Each row was made from one small tree. Brackets hold a mark, then the marks that hang from it, in the order of their numbers. Every link used is in the known rows. Write each row's tree.
Known rows:
{J420 {J612 J455}}: [ -1  -6   7   5   6  -5  -3  -4  -1  -2   0  -1   4  -3  11   1  -1  10
  -1  10  -7   5  10  -2  -8   7   1   0   4  -2 -14  -4]
{J420 {J612 J604 J734}}: [ -1 -11   3   5  -6  -2  -8  -5  -8   4   8   8   5   0  11  -5   7 -11
  -3  15  -6  17   8  -5  -5  17  -3   0   3   1   3  -5]
{J461 {J612 J734 {J843 J372}}}: [ 10 -11  13  -5 -10  -3  -7 -12 -12  -4   5   0   0   9   2   1   2 -21
   0   2  -4  11  -5   5  -5  15  -6  -7  -1  -7   2 -10]
{J455 {J372 J74 {J420 {J612 J843}}}}: [ -6   2  12  -1 -18   0  -7   7  -4  -5  -3  10  -3  17 -14  -4   0  -8
  11  10 -12   1  -8   8  -5  15  -2  -7  -1   6 -24  -6]
{J420 {J612 J604}}: [-4 -4  4  5 -3  0 -3 -1 -2  1  9  7  6 -1 11 -4  4 -1  2 16 -4 10  9 -3
 -2 11 -1 11  0  7 -7 -5]
{J843 {J372 J74} {J612 J734}}: [  7 -11   4  -4  -5  -1  -9  -5 -17  -4  -6  -7  -3  10  -3   1  -2 -22
   2  -5 -15   3  -3  17   4  11  -7  -3   4  -4  -8  -2]
{J843 J372 J612}: [  8  -6   3   0   0  -2  -2  -8 -12  -6  -1  -8   1   9   5   3  -4  -4
   4  -5  -6   2   0  11   3   4  -1  -1  -2  -2 -10   0]
{J43 J734 {J846 J612}}: [  6 -15  -5 -10  -1  15   3   0 -14   0  -1  14  -9   8   1  -6  -7   4
  21  -3   8   8   0   0  -2  12   0  14  -1  -5   0   0]
{J843 {J372 {J461 J612}}}: [  5 -10  14 -15   1  -1  -6  -4  -3 -12  -4 -10  -3   0   4   2  -2  -9
  10   4  -6  -2  -7   3  -8   5  -4   7   2   1 -11 -12]
{J846 {J612 J420 J734 {J843 {J372 J461}}}}: [ -5 -14   2  -7 -12  -4 -13 -25 -13  -3  -8   0  -5  16  -7  -3  -9 -15
  18   5 -20   5 -14  -1  -3  12   5  -8  11  -3   4  -2]
{J843 J372 {J612 J74 J420 J604 J734}}: [ -3 -17   0  13   2 -13 -13 -23 -15   0  11  11  -1  14  -2   4   0 -18
  10   0 -22  17   1  16  -1   6   6   5   8   0   4   3]
{J237 {J612 J420 {J455 J372} J604}}: [ -4  -5   1  11   2  -9 -13 -19   6   8   9   8   1   6 -10   7  -3   4
   6  12  -7  18  12   7 -10  -6  15   1   6   3  -3  -1]
{J461 {J612 J604}}: [ 5 -3  8  1  3 -1 -4 -3  0 -2 10  6  4 -4  6 -1  2 -9  4  7  1  8  8  2
 -6  2 -1 13 -2  6 -3 -7]
{J420 J612}: [  2  -5   5   1  -6  -1  -1   3  -1  -3   2  -1   4  -1   9  -6   4   5
  -1   7  -1   3   1  -1  -6  11  -4   1   1   1 -11  -4]
{J43 {J846 {J612 J74 J455 J843}}}: [  1  -8   0   6   7   0  -4 -20  -8   0  -2  25   0  13 -11  -6 -14   8
  18  -3 -13  21   3   5   5   2  10   7   4   1  -3   0]
{J420 {J612 J74}}: [  0  -5   5   9  -7  -2  -4   4  -2  -4   4  11   5   0   3  -6   6   6
   1   4 -10   8  -6   6  -6   7  -2   5   2   4 -11  -2]
{J843 {J612 J74 J420}}: [ -2  -4   2  13   1 -12  -7 -10  -4  -3   5   7   2   9  -2  -4  -1   5
  11 -10 -15   1  -6  16  -3  -9   9   5   6   0  -4   7]
{J237 J612}: [  0  -2   1  -2 -14  -2  -9  -2   4   4   3  -1   2   2  -1  -6   0   4
   0   1   3   6  -1   3  -1  -4   2  -7  -3   0  -4   0]
{J843 {J372 J74 {J420 {J612 J604 J734}} J455}}: [-19 -19  11  -1  -7  -3 -18  -3 -17   0  -4   4  -6  13  -4   7  -2 -34
  19  18 -24   2   2   3  -5  21  -6   4   4  11 -19 -12]
{J43 J734 {J846 {J612 J74 J420}}}: [ -2 -18  -5   1  -1   6  -1  -7 -15  -1   3  24  -9  12 -10  -4  -5   7
  29 -10  -2  10  -9   9  -4   7   8  16   6  -1   0   4]
{J461 {J612 J74 J455}}: [  6  -6  12   7  14  -8  -6  -7   2  -4   2  11   2  -6  -1   0   1   3
   2   0  -9  10   4   9 -13  -6   3   9   4  -1 -10  -7]
{J846 {J612 J74 J420 J455 J604 J734 J843}}: [ -8 -11  -3  17   5  -9 -16 -33  -6   8   5  27   2  10 -10  -3  -6  -8
  14   9 -29  24   6   4  -5   3  16   4  13   0   9   4]
{J846 J612}: [ 5 -1 -4  1 -2  6 -1 -4 -2  3 -4  3  2 -2 -1 -6 -3  3  6  0 -2  6 -3 -1
 -3  4 -1  1  5  2 -7  1]
{J455 {J372 J74 J461 J843}}: [ -4   5   4 -22  -5   2   0   5   4  -7 -11   4  -9  10 -14  -6  -4 -11
  14  15 -16  -6 -13   8   1   3   4   2   9   2 -13 -11]
{J843 {J372 J74 J420 J455} {J612 J604 J734}}: [-13 -16   7  -2  -1  -7 -19 -11 -18   1  -6   2  -9  18  -7   7  -8 -38
  22   6 -25  -3   2   8   2   8   0   5   0   9 -14  -5]
{J785 {J237 {J612 J455}}}: [  1  -9   1   0  -4  -2 -18 -16   8  11  -2  -2   1  -8   3  -3   4   5
  -4   3  -5  10  17 -13  -4  -8   9  -4   0  -4  -9   1]
{J420 {J612 J604 J734 J843}}: [ -2  -9   5   3 -14  -4 -10 -10  -7   4  11  13   5   8  10  -8   4 -12
   0  17 -13  17   6  -3   2  18  -1  -3   0  -1   7  -5]
{J429 {J43 J734 {J846 {J612 J74 J420 J455}}}}: [ -5 -23  -6  11  13  -7  -2  -6 -16  -5  12  26  -8  12  -9   7  -9   5
  25  -3 -13  11   4  16  -7   5  14  12  10  -8  -6   3]
{J461 J612}: [  7  -4   9  -2   1  -1  -2   1  -1  -4   3  -1   3  -3   3  -3   3  -2
   1  -1   6   2  -2   4 -11   0  -4   5  -1   0  -7  -6]
{J372 {J420 J612} J455 J461}: [-21  -9  14  -8  -8  -9 -11   1  -1  -6 -11  -3  -7  10   2  -3  -5  -4
  24  15 -13 -15  -9 -12  -9   5   2   3   0   8 -22  -9]
{J785 J237}: [  2  -4  -3  -2  -2   6  -7  -7   5   6  -1  -2   0  -8   2  -3   8  -3
  -4  -1   0  -1   9 -14  -1  -1   1   3  -1   0  -3   1]

Which tree is each row?
[-18  -9  15 -20  -3 -11 -16  -8  -5  -6  -8   1  -7  10  -5  -6  -6 -27
  27  16 -19 -12 -16   5 -12  -1   6   4  15   4  -9 -15]	{J372 J74 J455 {J461 {J612 J420 J734}} J843}
[-17 -23  15  -4 -10 -10 -17  -8 -14  -7 -10   5 -10  15  -3   4  -2 -20
  22  12 -28  -1 -16  -3 -13  15  -2  -1   4   6 -18 -11]	{J843 {J372 {J420 {J612 J74 J734}} J455 J461}}
[ -3 -11   7  -5 -15  -5 -20 -15 -10   2  -6   1  -2  12 -11   1  -7 -18
   2   7 -20  12   3  13   6   7   3 -16   3  -5  -5  -5]	{J237 {J612 J455 J734 {J843 {J372 J74}}}}
[ -9 -13  16   0  -8  -6 -20 -14 -15  -3  -1  -1  -1  14 -12   4  -4 -32
  17   6 -13  -4 -12  14  -7   8  -2   3   5   4  -5 -12]	{J461 {J612 J420 J734 {J843 {J372 J74 J455}}}}
[ -8  -7   3   5  -2 -13 -13 -15   4   4   2  -3   1   4  -3   1  -6  10
   6   2  -5   6   7   4  -7 -11  13  -8   5  -1  -6   3]	{J237 {J612 J420 J455}}
[ -2 -17   7  -9  -1  -9 -14 -18 -14  -4 -12 -11  -7  13   4   0  -9 -20
  15   4 -20  -6  -9   1  -1   5  -2   1   2  -4   0  -8]	{J843 {J372 J455 J461} {J612 J734}}
[  3 -10  -6   8  -2   2 -10 -15  -7   8   3  24   1   0  -5  -9   3 -13
   6   6 -18  25   1   2  -4   7   2   9   8   4   6   1]	{J846 {J612 J74 J604 J734}}
[-10 -12   8   2   8  -7 -15 -18  -6  -5  -4   9  -3  11  -1   2  -9 -14
  26   9 -30   0  -4   8   6  -2   5  21   2  10  -5 -10]	{J843 {J372 J455 J461} {J612 J74 J604}}
[-26  -3  11 -10  -5  -4  -8   2  -5  -1  -3  12  -5  14  -1  -3  -7 -20
  28  27 -23  -7   1   1  -1   8   7   8   4  18 -28 -12]	{J372 J74 {J420 {J612 J604}} J455 J843}
[-13  -6   0  18  17 -12  -8 -18   3   2   8  18   1   3  -6   8  -3   1
  11   6 -21  12  12   8  -3  -7  16  13  10   6   1   3]	{J612 J74 J420 J455 J604}
[  1 -14  -7  -3  -9   3   2   2 -19  -3  11  21  -6  18  -5  -3 -10  -2
  22   2   0   9  -1   7   8  15   4   2  -3 -11  -1   0]	{J429 {J43 J734 {J846 {J612 J843}}}}
[ -9 -20  -3  12  -2 -11 -28 -31   3  15   9  17   0  -3  -3  -4   8  -7
   2   8 -21  24  19  -6  -9  -6  17   2   9  -1   3   4]	{J785 {J237 {J612 J74 J420 J455 J604 J734}}}
[  5 -14  -7  -3   2   7  -4 -14 -13   6   3  17  -3   7  -2  -6  -4 -12
  11   3   1  25   9  -6   0  14   1  10   3   3  11   1]	{J43 {J846 {J612 J604 J734}}}
[  8 -16  -6   2   0   5  -5 -12 -12   1   1  21  -3   7  -9  -8  -2  -5
  11  -7  -4  25  -7   3  -2   9   0   7   5   0   4   3]	{J43 {J846 {J612 J74 J734}}}
[ -8  -5   6  -3  -5  -8 -20  -7   6  -2 -10  -1  -6   7 -19  -2  -7   1
  15   8 -18   0  -3  10  -8  -9  11  -3  12   1 -14  -4]	{J237 {J612 J420 {J455 {J372 J74 J461}}}}
[-10 -12  -1   9  11 -13 -10 -22  -2   6   7   6  -1   4   2   7  -2 -12
   4  10 -13  12  16  -3  -7   1  12   1  10  -3  12   2]	{J612 J420 J455 J604 J734}
[  0 -14   6  11   1 -10 -10  -9  -5   0   2  12   2  -1   6  -3   6   1
  -6   9 -18  18   5   4 -12  10   0  -1   8  -6  -5  -4]	{J420 {J612 J74 J455 J734}}
[ -1  -9   1  -3 -19   4 -20 -22   0   9   6   7   2   6  -2  -3   4 -14
   5  10 -10  16  13 -10   8   4   6   1  -7   4  -3  -4]	{J785 {J237 {J612 J604 {J843 J372}}}}
[-19 -13  14  -9   4  -5 -12  -4  -5 -11 -11   1  -8  10   0   7  -9 -16
  22  21 -34  -2  11   0  -1  13   3   6   9  11 -31 -11]	{J843 {J372 J74 {J420 {J612 J455 J604}} J461}}
[-12  -7  11 -21  -2  -8 -13  -8  -4  -6   1   8  -7   9  -2  -9  -2 -29
  21  20 -23  -1  -5   6  -5   3   9   8  16   6  -4 -12]	{J372 J74 {J461 {J612 J420 J604 J734}} J843}
[ -5 -18  -6   9   4 -15 -10 -19 -18  -2  11  18  -2  20  -8   3 -12  -7
  13   3 -12  19   8   5  -1   9  14  -6   8  -9   4   4]	{J429 {J43 {J846 {J612 J420 J455 J734 J843}}}}
[ -5 -12  -1  12  11  -8  -9 -16  -2   6   6  20  -1  -1  -2   4   1 -12
   0   9 -22  21  13   2  -3   2   7   8   7   0  11  -1]	{J612 J74 J455 J604 J734}
[  2  -8  -2   4 -16   2 -18 -10   7   9   4  10   1  -6  -7 -10  10   4
  -1  -3  -8  11   2  -4  -3  -8   5   1  -1   1  -8   3]	{J785 {J237 {J612 J74}}}
[  3  -7  -2   5 -12   1  -9 -16  -8   6   1  23   1   8 -10 -12  -1  -6
   5   1 -19  19 -11   4  -2   8   2  -4   5  -3   6   1]	{J846 {J612 J74 J734 J843}}
[-12  -1   3  12  -5  -8  -7 -11  -2  -1   5  16   2  11 -11  -3  -1   2
  13  -3 -14   4  -9  10   2  -5  11   0   4   2   4   4]	{J612 J74 J420 J843}
[  0  -4   8   3  -9  -1  -1   5   0  -4   1   4  -2  10  -5   2   5   1
   6   6  -1   3  -5   0 -15  13  -3  -6  -1   2 -22  -4]	{J455 {J372 {J420 J612}}}
[ -5 -11  -1  15   1 -10 -14 -28  -7   6   0  19   1  11 -11  -5  -6  -2
  11   1 -25  17  -3   7  -8   1  14  -5  14  -3   5   4]	{J846 {J612 J74 J420 J455 J734 J843}}
[-16   0   5   0   7  -6 -13 -17   7  -2  -5  13  -4  13 -18   4  -9 -11
  20  17 -28   0   4   7   0   0  16   8  11   4  -2  -6]	{J612 J420 {J455 {J372 J74 J461}} J604 J843}
[ -3 -17   9  -5 -13  -5  -8  -2 -16  -6   0  -3  -5  12   4   4   3 -16
   2   6  -9   8  -2  -3 -11  22  -6 -13   2  -1 -16  -4]	{J843 {J372 {J420 {J612 J734}}}}
[ -3 -11   2  11  -6  -5  -9  -7  -5   2  11  19   3   1   5  -6  10 -10
   0  14 -18  22   3   2  -6  14  -2   7   5   3   3  -4]	{J420 {J612 J74 J604 J734}}
[-21 -16  10 -11  -7  -8 -18 -20  -9   0  -5   8 -12  22  -8   7 -11 -35
  27  18 -27  -3  -4 -12   2  10   8  -2  -2   6   3 -12]	{J612 J604 J734 {J843 {J372 J420 J455 J461}}}
[  2  -8  -3  -3   7  -7  -6 -26  -6   5  -2  10  -5  12  -9   2  -5  -4
   8  14 -13  17  -2   4 -19   7  13  -7  18  -6  -3  -4]	{J846 {J612 J420 {J455 {J372 J843}} J734}}
[-23  -8  10 -15  -2  -2 -11   0  -7  -9 -20  -5 -14  13 -16   9 -13 -25
  29   8 -23 -20 -12   0   1   2   0   3   3  12 -24 -11]	{J843 {J372 J74 J420 J455 J461}}
[  4  -4  -2  -3  -6   7   0 -11  -9  -1  -2  15   0  15  -7 -10 -12   4
  17  -2   2  14  -1  -2   6   9   3   4  -1   3   1   1]	{J43 {J846 {J612 J843}}}
